Each row was made from one path, in order. Every step used is in the known rows, and no mark comes twice. Write each row's path.
Known rows
seliz nive: [ 0.79 -0.14 -3.97  0.02  1.24  0.26  0.59 -1.67 -0.40 -1.04  0.47  0.36
  1.17 -1.67 -1.86  0.35  1.72 -1.04  1.62 -0.18  0.31  0.67  1.73  0.94
 -2.03  1.15 -1.39]
moza dagineb nage turuper: [ 2.26  0.49  0.33 -0.46  1.86  0.24  0.08 -2.36  1.01  0.70 -0.80  3.47
 -0.66 -1.78 -1.31 -0.06  3.38  0.31  0.03  2.27  0.62  0.78  0.92  0.04
 -4.25  1.92 -0.18]
sitip rufop turuper deti nive seliz: [-2.66 -0.51  0.16 -0.26  0.95 -0.86  0.79 -1.99  1.37 -0.76  0.49 -1.95
 -0.09 -2.07  1.17  1.21  2.53  0.67  0.41 -3.07 -0.08  1.66  0.85 -5.61
  2.30  1.79 -1.09]
rufop turuper moza dagineb: [ 0.43  1.17  0.50 -1.73  1.64 -0.08  1.23  0.24  0.52  0.23 -0.52 -2.18
  0.15 -1.81 -0.20  0.56  2.05  0.89 -0.95  0.89  0.83  0.39  0.15 -0.73
 -0.52  2.08 -1.28]
dagineb rufop: [ 1.31 -0.20 -0.66  0.58 -0.18 -0.42  0.80  0.16 -0.04 -1.04  1.62 -0.10
 -0.22 -0.67 -1.33  0.67 -0.38 -1.62  1.83 -0.89 -0.12  0.03  0.13 -0.46
 -1.30  1.36 -1.45]
moza turuper deti: [-0.66 -0.37 -0.14 -0.54  0.31 -0.93  1.97 -0.87  0.35 -0.51 -1.76 -2.71
 -0.18 -0.40  0.16  0.83  2.18 -0.51  1.62  3.26 -0.62 -0.13  0.86  1.48
 -1.12  1.77 -0.99]
turuper rufop dagineb: [-2.53 -0.66 -0.28 -0.65  0.68  1.07  0.27 -0.51  1.03 -0.17  1.57  2.88
 -0.33 -1.66 -2.42  0.52  0.05  1.33  2.48  1.11  0.03 -0.04 -1.53 -2.32
  0.49  0.60 -1.74]
sitip rufop dagineb: [-1.56 -0.39  0.07 -0.02 -0.02  0.97  1.20  0.05  0.82 -0.83  2.28  2.04
  0.20 -1.36 -1.75  0.34 -1.37 -0.44  2.62 -0.21 -0.12 -0.71 -1.45 -4.01
  0.86  0.93 -2.46]
nage dagineb: [ 1.24  0.99 -2.36 -1.06  0.42  1.35  0.76 -1.05  0.26 -0.91  0.49  0.92
  0.40 -1.76 -0.68  0.38  0.57  0.35  1.00  1.45 -0.47 -0.25  0.39  0.04
 -2.50  0.14 -0.51]
dagineb nage: [ 0.89  0.43 -1.83  0.71  0.80 -0.83 -0.87 -1.45  0.53 -0.39  0.19  1.16
  0.46 -1.10 -1.89  0.43  0.37 -1.92  1.12  1.43  0.17  0.66  0.84  0.12
 -4.77  2.96 -1.63]
sitip rufop: [ 0.25 -0.32 -0.45 -0.52 -0.19 -0.28  1.30 -0.22  0.40 -1.40  1.28  0.60
  0.26 -1.08 -1.10  0.70 -0.02 -0.99  2.34 -0.68 -0.25  0.29 -0.39 -2.36
 -0.58  1.33 -1.80]
mepet sitip rufop dagineb: [-1.56 -1.12 -1.40 -0.16  0.50 -0.04  1.92  1.33  1.01 -0.38  1.90 -0.49
 -0.28  0.08 -2.08  0.69 -2.64  0.18  2.74 -0.19  0.93  0.46 -1.25 -2.80
  2.04  0.33 -1.96]
deti dagineb nage turuper rufop: [ 0.24 -0.14  0.86  0.68  1.39  0.25 -2.12 -2.37  1.79  1.09 -0.10  6.43
 -1.16 -1.43 -1.60  0.15  2.05  1.47  2.00  3.04  0.69  1.34 -0.42 -0.40
 -2.42  1.06 -1.28]
tafo turuper moza: [ 0.45  1.15 -0.78 -0.99  0.81  0.57  0.25 -1.16 -0.06 -0.43 -0.36 -3.98
  0.20 -0.57  0.21  1.20  0.88 -1.03  0.37  1.99 -0.20 -0.51 -0.41  1.62
 -0.38  1.58 -2.32]
moza turuper rufop dagineb tafo: [-0.55 -1.91  0.24  0.12 -1.28 -0.24  1.39 -1.22  1.33 -0.53  0.63  4.45
 -0.47 -0.78 -1.07  0.25 -1.29  0.31  2.53  3.10 -0.53  0.46 -0.95 -3.46
  2.75 -0.36 -1.42]
rufop dagineb nage: [-0.91  0.40 -1.24  1.16  1.00  0.40 -0.97 -1.20  0.95  0.17  1.17  2.71
  0.40 -1.31 -2.58  0.07 -0.98 -1.37  1.44  2.07  0.27 -0.26 -0.32 -1.55
 -3.27  2.60 -2.21]
sitip mepet: [-1.38  0.57 -1.83 -1.49  1.02  1.65 -1.21 -0.81 -0.04 -0.66  1.69  1.38
 -0.24 -0.35 -1.49  0.42  0.32 -1.31  1.30  0.26 -0.06  0.59  0.43  1.36
 -3.88  0.92 -1.42]
sitip rufop dagineb tafo turuper deti: [-1.28 -0.05  0.88 -1.04 -0.83 -0.01  1.51  0.04  1.48  0.42  0.59 -0.95
 -0.95 -0.39  0.75  0.81 -1.82 -0.72  2.30  1.08 -1.07 -0.25 -2.09 -5.05
  6.05  0.09 -1.80]
deti nive: [-0.37 -0.32 -2.02  1.06  0.50  0.34  0.66 -1.73  0.25 -2.00  0.75  2.15
  0.92 -1.74 -1.86  0.64  2.15 -0.98  1.13 -1.12  0.64  1.17  0.71  0.48
 -2.64  0.00 -1.18]
rufop dagineb nage turuper: [ 0.01  0.05 -0.57  1.58  1.44  1.56 -0.92 -2.07  1.13  1.19  0.77  3.85
 -0.73 -1.15 -2.19 -0.13  1.19 -0.60  1.41  2.94 -0.35 -0.32  0.42 -0.43
 -3.40  2.23 -1.69]
nage turuper moza dagineb: [ 2.34  0.74  1.12 -0.95  1.93  4.08  1.58 -2.15  0.58  0.42 -0.79  1.12
 -0.59 -1.59 -0.67  0.30  2.73  1.78 -0.72  2.06  0.55 -0.39  0.41  2.88
 -1.85  0.72 -0.54]
deti nive seliz: [-0.89 -0.41 -1.74  1.03  1.03  1.66 -0.04 -3.73  0.36 -2.33  1.32  2.06
  0.96 -2.22 -0.25  0.57  2.23  0.07 -0.58 -2.28  0.91  1.19  1.38 -1.77
 -2.35  0.86 -1.00]
moza dagineb: [ 0.36  0.63 -0.04 -1.73  1.22 -0.01  1.57 -0.47  0.28 -1.10  0.14  1.26
  0.35 -1.78 -0.90  0.22  2.22  0.56  0.16  0.30  1.14  0.44 -0.06 -0.91
 -2.15  0.84 -0.48]
moza dagineb tafo turuper deti nive: [ 0.31  0.43  0.19 -1.41  0.24 -0.80  1.93 -1.69  1.20 -0.80 -1.50  0.35
 -0.23 -1.49  0.90  0.79  2.54  0.28 -0.23 -0.25  0.84  1.81 -0.48 -1.80
  3.20 -1.64  0.28]
tafo turuper moza dagineb: [ 0.85  1.48  0.85 -2.53  1.39  0.52  1.12 -1.07  0.30 -0.43 -0.90 -2.64
  0.24 -1.48  0.34  0.88  1.68  0.22 -0.65  1.84  0.86 -0.34 -1.16  0.16
  0.47  0.80 -1.48]
moza turuper: [ 0.36 -0.66 -0.82 -0.15 -0.19 -1.65  1.52 -1.03 -0.13 -1.51 -0.41 -0.37
  0.37 -0.67 -0.36  0.56  1.82 -1.51  1.53  2.71 -0.23  0.14  0.84  0.13
 -2.25  1.51 -1.45]
moza dagineb rufop turuper tafo: [ 1.92 -0.15  1.51 -2.94  0.65 -1.46  2.31  0.64  0.79 -1.24  1.31  0.22
 -0.49 -0.48 -1.20 -0.12  0.48 -0.42  0.96  0.16  0.50  0.47  0.15 -4.74
  0.98  0.32 -0.72]

Write each row's path
[-1.63 -0.31 -0.05  2.35  2.32  3.91 -1.26 -5.09  1.97  0.92  0.08  3.76
 -0.65 -2.05 -0.83  0.23  2.24  1.13 -0.29  0.66  0.26  0.31  1.20 -1.26
 -1.77  1.78 -0.77] | rufop dagineb nage turuper deti nive seliz
[ 0.90  0.43 -0.46  0.60  1.80  1.21 -0.40 -2.13  1.14  1.65 -1.62  0.07
 -1.25 -0.67 -0.94  0.56  2.92 -0.09  1.22  3.01 -0.66  0.40  1.49  2.43
 -3.75  2.91 -0.52] | dagineb nage turuper deti
[-1.68 -0.42 -0.45  0.24  0.92  0.10 -1.26 -1.47  1.64  0.51  1.13  4.15
 -0.12 -1.70 -3.16  0.37 -0.98  0.28  2.40  1.96  0.19  0.37 -1.19 -2.45
 -1.48  2.01 -2.05] | turuper rufop dagineb nage
[-0.07  0.00 -1.08 -2.12  0.96 -0.81  1.40 -0.10  0.43 -1.27  0.81 -0.98
  0.02 -0.14 -1.20  0.15  1.48 -0.80  1.28  1.78 -0.47  0.59  1.27 -2.97
 -1.51  1.34 -1.55] | rufop turuper tafo
[-0.82 -0.13 -0.37 -1.06 -0.08 -3.16  1.07  1.17  0.50 -0.53  1.12 -1.67
 -0.16 -1.29 -0.07  0.81  1.35 -1.06  2.05 -0.86 -0.62  1.07  0.10 -4.69
  0.64  2.27 -1.97] | sitip rufop turuper
[ 0.35 -0.49 -0.78 -1.67 -0.87 -1.84  0.28 -0.90  0.82 -0.32  0.18  0.81
 -0.80 -0.72  0.35  1.04  0.73 -0.20  1.78  1.34 -0.66  1.63 -0.93 -3.14
  2.78 -0.02 -1.13] | dagineb tafo turuper rufop
[ 0.01 -1.34  0.03  0.49 -0.10  2.88  0.49 -1.59  1.58  0.97  1.32  6.21
 -1.68 -0.98 -1.32  0.11  0.49  1.77  2.10  2.07 -0.79  0.54 -0.57 -2.19
  1.91 -0.56 -0.73] | nage turuper rufop dagineb tafo
[ 1.03  0.48 -0.10  2.07  1.72  4.40 -1.00 -2.73  1.26  1.72  0.28  2.59
 -0.48 -1.01 -2.25  0.10 -0.49 -0.11  0.62  3.58 -0.23 -1.10  0.20  2.05
 -2.85  2.49 -2.28] | rufop dagineb nage turuper moza
[-0.53  0.53  0.77  0.63  0.01 -3.03 -0.44  1.61  0.47 -0.13  1.74  0.29
 -0.51 -0.91  0.10  0.28  0.61 -0.96  1.50 -0.62  0.75  0.76 -0.59 -3.18
  0.83  1.40 -2.00] | deti dagineb rufop turuper
[-1.59  0.08 -0.13 -0.25  1.30 -4.19 -0.32  1.75  2.11  1.71 -0.86 -2.71
 -0.95  0.13 -0.44  0.87 -0.97  0.37  2.11  1.15  1.58  2.37 -0.65 -3.11
  1.84  2.38 -1.63] | mepet sitip rufop turuper deti dagineb nage
[ 0.99  0.31 -1.45 -0.76 -0.77 -1.71  0.53 -0.63  0.15 -0.77  0.24 -0.81
 -0.23 -0.39  0.82  0.75  0.70 -1.87  0.79  1.31 -0.57  0.99  0.00 -1.94
  1.09  0.48 -1.29] | dagineb tafo turuper
[-1.91  1.49  0.08  0.24  1.57 -2.70 -1.64  0.16  1.50  1.63 -1.08 -0.67
 -0.44 -1.16 -0.08  0.35  1.72 -0.28  0.83  2.35  0.70  1.23  0.08 -1.51
 -1.46  3.23 -1.64] | rufop turuper deti dagineb nage
[ 0.19  0.66 -0.90 -1.21 -0.18 -0.87  1.04 -0.57  0.59  0.24 -1.08 -2.94
 -0.88 -0.06  1.35  1.00  1.05 -0.88  0.91  1.72 -0.83  0.78 -0.13 -0.71
  2.21  0.82 -0.73] | dagineb tafo turuper deti
[-2.79  1.30  0.37 -0.55  1.39 -1.73 -0.11  1.02  0.90  0.80 -0.63 -1.78
 -0.63 -1.06  0.74  0.50  2.78  0.91  0.84  1.50  0.65  0.86 -0.19 -1.33
  0.33  1.88 -1.38] | rufop turuper deti dagineb
[ 1.09 -0.67 -0.46  0.14  1.21  0.19 -1.15 -2.49  1.38  1.02 -0.33  3.67
 -1.26 -1.35 -1.96  0.62  2.70  0.71  2.08  2.48 -0.54  1.22  0.68  0.17
 -3.25  1.99 -0.87] | dagineb nage turuper rufop
[ 1.33 -1.11 -0.19 -1.59  0.04  0.21  2.47 -1.86  0.31 -2.56 -0.19  0.70
  0.48  0.43 -1.22  0.04  0.42 -1.32  1.90  4.07 -0.40 -0.32  1.16 -0.75
 -2.09  0.11 -1.50] | moza turuper tafo
[ 2.75  0.62 -0.64  1.54  1.52  3.20 -0.85 -3.04  0.84  1.16 -0.71  1.14
 -0.47 -0.88 -1.61  0.51  0.98 -0.61  0.35  3.07 -0.44 -0.15  1.32  3.61
 -4.49  2.88 -1.64] | dagineb nage turuper moza
[ 1.56  0.69  0.03 -2.28 -0.18 -1.82  1.43 -0.57  0.48 -0.72 -0.23  0.56
 -0.17 -1.12  1.00  0.39  1.36 -0.46 -0.25  1.01  0.58  1.15 -0.65 -3.19
  1.70 -0.28 -0.41] | moza dagineb tafo turuper
[-2.88 -0.20  0.13 -1.81  0.50 -1.36 -0.14 -0.38  0.93  0.01  1.06  0.23
 -0.62 -1.25 -1.01  0.94  1.13  0.56  2.45  1.95 -0.22 -0.02 -2.23 -3.62
  2.59  0.32 -2.16] | tafo turuper rufop dagineb
[ 0.65 -0.63 -0.63 -0.24 -0.53  0.93  1.72  0.46  1.33  0.36  1.09 -2.65
 -0.60  0.94 -0.25  1.10 -4.95 -0.38  1.57  1.14  0.44  0.38 -2.17 -2.70
  6.47 -0.54 -2.50] | mepet sitip rufop dagineb tafo turuper moza
[ 1.56 -0.33  1.05 -1.40  1.78 -0.09 -0.27 -2.41  1.71  1.11 -0.87  4.97
 -1.25 -2.12 -1.89  0.27  3.32  2.03  1.07  2.33  0.54  1.38  0.09 -0.79
 -2.54  1.27  0.05] | moza dagineb nage turuper rufop
[ 0.49  0.33  1.97  1.07  0.90  1.86  0.23 -0.37  0.99  1.03  0.06  1.42
 -1.89 -0.40  0.16  0.31  1.60  0.91  1.73  1.14  0.25 -0.23 -0.34  1.49
  0.61  0.29 -0.76] | nage turuper deti dagineb rufop
[ 0.66  0.66 -1.78 -0.81 -0.03  1.85  0.36 -4.22  1.29 -0.88 -0.52  0.12
 -0.11 -1.97  2.70  0.87  0.97  1.00 -1.06 -0.08 -0.37  1.07  0.60 -3.21
  3.10 -1.42  0.50] | nage dagineb tafo turuper deti nive seliz
[ 1.13  1.32  0.30  0.29 -0.27  1.36 -0.54 -1.34  0.74 -0.26 -0.01  0.77
  0.08 -0.31  1.20  0.48 -1.47 -0.62 -0.13  2.35  0.76  0.28 -1.48 -0.07
  2.16 -0.26 -2.26] | deti dagineb tafo turuper moza
[-0.49 -1.48 -0.03 -1.00 -0.20 -1.80  1.20 -1.22  0.58 -1.15 -0.48  0.88
 -0.20 -1.00 -0.98  0.88  1.82  0.28  2.59  2.74 -0.37  0.76  0.01 -0.89
 -0.46  0.84 -1.28] | moza turuper rufop
[ 2.05  0.79 -1.06 -0.34 -0.42  1.11  0.48 -1.39  0.33 -0.29 -0.24 -1.91
 -0.06 -0.12  0.74  0.97 -0.96 -1.48  0.03  1.95 -0.41  0.21 -0.33  0.39
  1.48  0.75 -1.90] | dagineb tafo turuper moza
[ 0.21  0.91 -0.16 -0.18 -0.60 -1.49 -0.38 -0.58  0.55 -0.72  0.44  2.09
 -0.14 -0.40  1.45  0.24  0.15 -1.09  0.69  1.77  0.65  1.01 -1.17 -2.62
  1.75 -0.46 -1.62] | deti dagineb tafo turuper
[ 1.03  0.23  0.64  0.40  2.23  1.29  0.48 -3.29  1.74  0.70 -2.07  3.35
 -0.60 -2.14 -1.57  0.34  4.44  1.03  0.05  1.00  1.00  1.40  1.01  1.28
 -2.85  0.49  0.50] | moza dagineb nage turuper deti nive
[-0.44  0.03  0.48 -1.09 -0.61 -1.75 -0.82 -0.74  1.26 -0.29  0.43  3.32
 -0.70 -0.84  0.74  0.61  0.24  0.72  1.68  1.74  0.57  1.66 -2.13 -3.56
  3.58 -1.06 -1.41] | deti dagineb tafo turuper rufop
[ 1.36 -0.90 -0.36  1.59  1.47  2.99  0.31 -1.18  1.92  1.88  0.54  0.44
 -1.06  0.25 -2.61  0.63 -3.05  0.50  1.88  2.33  0.58  0.06 -0.49  0.42
  0.51  1.60 -2.23] | mepet sitip rufop dagineb nage turuper moza
[ 2.74  0.60  1.53 -0.56  0.73  2.27  1.53 -0.45  0.41 -0.63  0.64 -0.19
  0.06 -1.24 -1.37  0.58 -1.24  0.01 -0.02 -0.46  1.04 -0.60 -0.76  1.00
 -0.14  0.93 -1.11] | turuper moza dagineb rufop
[ 2.53  1.10 -2.17 -1.56 -1.06 -0.48  0.61 -1.09  0.42 -0.57  0.19  0.11
 -0.13 -1.11  1.34  0.51 -0.10 -0.75  0.61  2.15 -0.97  0.48 -0.21 -2.22
  1.46 -0.97 -0.39] | nage dagineb tafo turuper
[ 2.38  1.24  0.25 -0.46  1.74  1.80  0.04 -2.08  1.00  0.07 -0.85  1.17
  0.70 -1.77 -1.86  0.36 -0.37 -0.13 -0.76  1.84  1.39  0.12 -0.09  1.51
 -3.53  2.50 -1.33] | turuper moza dagineb nage
[-0.56 -0.23  1.13  0.78  1.10  1.92  0.15 -1.58  2.03  1.92  0.02  2.07
 -1.38 -1.00 -1.50  0.34  0.12  0.08  2.59  2.31 -0.93 -0.59 -0.52 -1.92
  0.11  2.25 -1.59] | sitip rufop dagineb nage turuper deti
